In the rows, zero is written as 128.
Known rows, with every way that one mark hangs from another:
S(C(L) P): [142 147 177 166 125 113 170 161  87 121 149 170 125 191 107 114 175 151
  92 105 127 136 155 173 151 109 128 139]
U(C(S(P)) L T): [125 146 105  65  97 142 112  98 155 147  94 136 185 149 122 146 114 118
 150 184  94 133 145 110 117 158 136 131]
L(S(H P) U(T)): [135 132 159 142 108 140 144 109 161 126 137 120 175 136 133  92 166 125
 132 104 145 116 160 126  93 121 120 140]
E(T U(C(S))): [ 94  97  64  79 169 164  60 109 164 156  83 156 135  73 148 150 116  73
 141 137 147 173 120 121 122 153 177  82]
C(L S): [109 147  94 145 131 152 151 151 119 104 112 142  73 129 112 136 116 116
 141 115 118 150  99 153 129 158 134 155]
U(C(S)): [ 96 127  78 106 157 144  69 132 159 147  86 133  95 119 126 141 115  91
 127 168 126 156  92 112 122 164 119 121]
E(U): [128 120 104 159 169 130  95 142 115 110  94 147  84 143 149 118 116 119
 126 144 142 162 130 124 141 151 147 112]
E(T U(C(S) L)): [ 92 117  49  49 135 157  81 103 157 155  61 130 159  68 161 174  98  73
 141 156 119 165 130 113 128 164 168  91]
Y(C L S(P) U): [109 136 160 153 150 105 148 109  85 157 154 174  39 137 105 165 157 140
 140 130 111 163 191 133 134 113 150 203]
C(L(U(T)) S(H P)): [107 142 141  86 116 169 207 112 198 110 134 136 189 134 125  83 144 121
 157  98 131 140 154 133  78 126 145 142]
P(S(C U(L T))): [189  93 164 165  93  98 126 176  78 113 131  79 120 176  96 137  76 160
 122 109  97 117 116 134 164 158 117  66]
L(S(H) U(C T)): [139 121 125 108 123 154  94 107 220 140 127  90 177  64 174 120 133  93
 109 130 149 105 120 106  71 124 103 121]
C(L S(H P U)): [ 67 145 122 103 132 133 192 114 100 121 154 139 136 201  96  89 153 150
 173 127 133 129 113 119 147  90 122 157]
Y(C(L(U)) S(H P)): [ 63 157 181 117 122 124 208 108 159 140 122 161 118 109 129 153 168 107
 172  51 147 146 187 122 100  71 118 178]
Y(C(L(U)) S(H)): [ 71 143 155 122 127 133 188 128 169 124 114 127  82  60 146 160 132  97
 163  48 153 148 149 122  93  95 114 160]
C(L): [143 153 122 162 119 133 135 153 105 106 127 150  75 147 138 139 130 130
 112 112 121 133 110 165 129 134 124 158]
L(S(C H P U(T))): [149 106 177 163 119  99 147 125  68 120 186 100 171 176  93  70 166 183
 132 121 155  97 132 113 157  91 120  94]
Y(U): [168 123 111 148 132 126 109 150 100 119 137 117  42 152 140 150 141 124
  90 148 119 149 125 134 119 140 155 165]
U(C L(S(H))): [110 156 100  94 106 122  82 129 148 152 101  92 147  86 167 170 135 103
 110 176 127  94 107 106 143 126  73 150]
C(L(S U(T))): [170 143 142 184  85 163 174 113 151  96 148 110 128  93 151 134 124 116
 115  71 114 117 136 169  74 134 129 162]
S(C): [143 113 131 176 153 108 100 182  91 122 110 126  78 148 116 108 134 135
  84 132 140 151 111 144 145 159 122  82]
C(L(U(T)) S(H)): [115 129 113  93 116 176 188 129 206  95 122 104 153  92 141  92 107 109
 147  97 139 140 117 129  68 147 141 123]
U(C L(S(H)) T): [157 142 111  90  86 133  81 116 160 138 119  85 179  74 165 156 117 122
 120 168 128  82 113 100 124 127  94 135]
P(S(C H U(L T))): [166  92 167 125 101  97 130 183 105 115 137  69 147 160 102 116  88 162
 131 115 123 104 110 112 168 137 104  55]
Y(L): [113 138  99 169 164 121  83 148 104 129 111 157  63 140 132  95 108 137
  95 170 116 151 108 154 139 181 108 128]
E(T U(C)): [129 101  88  98 159 144  42 112 149 158  94 169 136  82 176 151 130  87
 112 138 149 157 131 129 125 128 167  87]
Y(S(U(T))): [177  95 126 150  93 100 111 122  61 101 120 131  63 113 101 124  79 152
 180 114 126 131 106 102 114 109 119  82]
L(U(C(S(H)))): [ 56 125  81  62 168 161 106 124 239 153  81 103 144  90 153 112 121  67
 124 154 145 156 103  91  82 154 106 107]
P(H S(C U)): [131  91 159 205 173  83 115 192  80 124 140 121  78 142  47  90 105 154
  97  87 123 117  90 156 166 171 118  83]

Rows:
[ 92 143 125 165 151  95 110  79  94 156 157 150 145 140  83 104 161 144
 116 147 117  88 117 136 135 115 103 167]  L(S(P(H) U(C)))
[122 106 113 116 123 122 115 152  98 130 106  95 167  55 150 140 138 119
 109 112 155 125 142 127 166 132 146  69]  E(T U(L(S(C H))))
[181 112 135 173 115 126 139 141  98  98 119  84 155  96 143 133  99 145
 113 132 122 124 150 130 151 157 142  88]  E(U(L(S(C)) T))
[105 120 150 113 118  82 131 123  68 133 117 160  98 158  92 112 140 148
 188 125 145 128 129  84 144  64  89 110]  Y(S(H P U))
[141 108 110 153 116 125 114 144  70 129  99 108 140  76 144 161 125 115
 100 104 130 141 151 151 163 152 157  80]  E(T U(L(S(C))))
[136 171 158 191 101 127 158 129  75 122 152 170 108 167 117 151 181 138
 123  95 115 112 149 176 148 103 112 200]  C(L(S(P)))
[131 123 183 190 157 126 178 198 172 115 127 140 113  88  85 112 116 114
  68  34 113 123 131 201 108 173 123 120]  P(H S(C(L(U))))
[115 151 188 112 111 115 199 119 111 138 176 154  81 124 122 190 191 133
 161  81 141 130 186 117 129  46 156 226]  Y(C(L) S(H P) U)
[173  74 181 153 136 101 106 188 113 119 162  92 124 164  92  93 106 163
 128  94 154 111  99 114 165 126 115  50]  P(S(C H U(T)))
[112 120  75  35 143 159 109 111 211 127  85  97 201  75 167 130  80 104
 160 193 137 134 124  67 118 152 140  90]  E(U(C(S(H)) L T))
[146 127 142 195 121  99 140  92  56 113 172 137 139 147  64  74 140 180
 140 115 119  87 123 144 128 138 140 150]  L(S(P(H) U(T)))
[151 123 173 148 128 114 149  94  95 145 170 164  69 125 105 152 138 157
 152 126 115 150 194 131 114 114 171 188]  Y(C L S(P) U(T))
[170 105 114 117 156 147  70 112 175 126 116 143 152 108 174 127 104 115
 125 167 143 139 131 105 113 136 154  97]  E(U(C T))
[ 96 154 146  84 129 120 144  99 135 150 169 155 172 189 142 112 173 143
 136 148 138 102 124 118 140  50  98 164]  S(H P U(C(L)))
[123 142 111 127 125 128 124 108 120 133 155 135 110 158 151 140 128 129
 116 143 117 115  93 139 128  87 106 154]  S(U(C(L)))
[163 126  98  87 122 142  90 106 166 124  89 120 177 105 183 152  83 115
 125 184 114 132 140 101 120 147 144 106]  E(U(C L T))
[ 59 150  82 118 134 101 168 103  69 123 103 123 133 166  54  87 110 152
 154 159  86 130 119 124 140 178 130 145]  C(S(P(H) U(L)))
[ 52 140 124 154 169 129 135 111 101 145 114 148  80 192  86 137 161 121
 164 118 138 174 147 127 160 166 158 164]  Y(C(S(P)))
[189  90 158 111 135 113 131 167 129 118 158 119  91  57 117 105 108 161
 108 149 138 129 141 110 102 118 134  93]  Y(L S(C H) U(T))
[ 96 133 143 106 118  80 162 139  67 131 128 101 164 211 107  88 151 170
 120 164 125 122 135 105 172 108 102  93]  S(C H P U(L))
[ 76 125  75 100 162 160 102 114 212 149  73 117 118 111 142 130 115  63
 118 149 118 171 113 113  79 170 118 115]  L(U(C(S)))
[172 145 166 143 120 156 144  85 155 131 169 176 200 124 158 151 159 127
 137 122 127 101 175 145 127  75 146 178]  E(U(C(L(S(P))) T))
[165 112 168 105 112 135 111 142 174 134 179 124 158 134 138 141 111 136
 144 102 135  83  97 124 136  78 105 126]  P(S(H U(C(L) T)))
[159 120 151 139  92  92 160 121  54 117 139 104 166 215 102  96 125 184
 125 154 102 125 151 123 152 126 131  85]  S(C P U(L T))
[133 126  85 141 103 134  98 114  80 126  88 123 122  74 155 178 117 104
 128 111 121 137 143 144 150 151 156 116]  E(T U(L(S)))
[133 149 139 164 129 140 177 125 108 122 183 113  41 153 148 185 169 129
 108 100 127 142 147 158 127 116 183 227]  Y(C(L) U)
[113 137 110 153 133 144  93 108 181 151 104 114 118  95 162 153 140  74
  91 128 121 132 124 133  88 140  92 148]  L(S U(C))
[117 104 143 112 152 110  62 156 155 160 134 119 112 159 129 140 121 115
 132 134 142 109  85 101 160 106  80 107]  P(S(H U(C)))
[122 120 105  61 158 180 137 115 222 117 136 131 192  72 167 115 106 110
 160 146 156 126 118  98 109 113 152 121]  E(U(C(L S(H)) T))
[185 145 138 151  92 155 110 114 147 125 163 133 140  86 156 162 134 122
 114 116 123  90 116 155 109 110 117 167]  U(C(L(S)) T)
[133 126 139 175 128 110 173 153  65 106 164 115  89 177 115 103 131 160
 103 108 125 129 103 155 150 109 120 110]  S(C(L) U)
[143 145 148 121 123 118 155  77 127 127 185 168 190 146 102  85 137 168
 127 130 110  83 127 150 103  97 142 162]  S(P(H) U(C(L) T))
[172 123 102 125 112 134 118 125 119  95  91 113 140 124 163 131  80 136
 136 157 114 142 143 116 128 165 155 103]  E(U(L T))
[175 114 136 116  88 116  80 132 132 139 124  99 139 155 131 170  73 128
 136 143  89 105 108 116 143 135 100 108]  P(S(U(C L T)))
[ 85 164 118 143 150 134 181 130 116 115 123 183 124 128  63  91 143 138
 136 108 112 128 126 171 121 163 149 179]  C(L S(P(H)))
[ 83 146  95  70 148 158 122 136 194 138 122 133 138  96 146 133 134 100
 135 146 144 125  88 115 121 120 109 146]  U(C(L S(H)))
[114 124 167 133 156  99 120 170 108 138 126 148 141 181 109  81 179 152
 100 139 159 137 138 121 160 121 116  93]  S(C H P)
[181 140 131 117 105 151 106 123 165 124 148 150 139 112 163 145 119 126
 112 134 124 111 112 149 101 117 131 148]  U(C(L) T)
[100 136  87 105 108  99 128 130  84 116 106  78 111 164 138 112 108 147
 136 172 122 120  93  98 150 131  96 117]  S(H U(L))
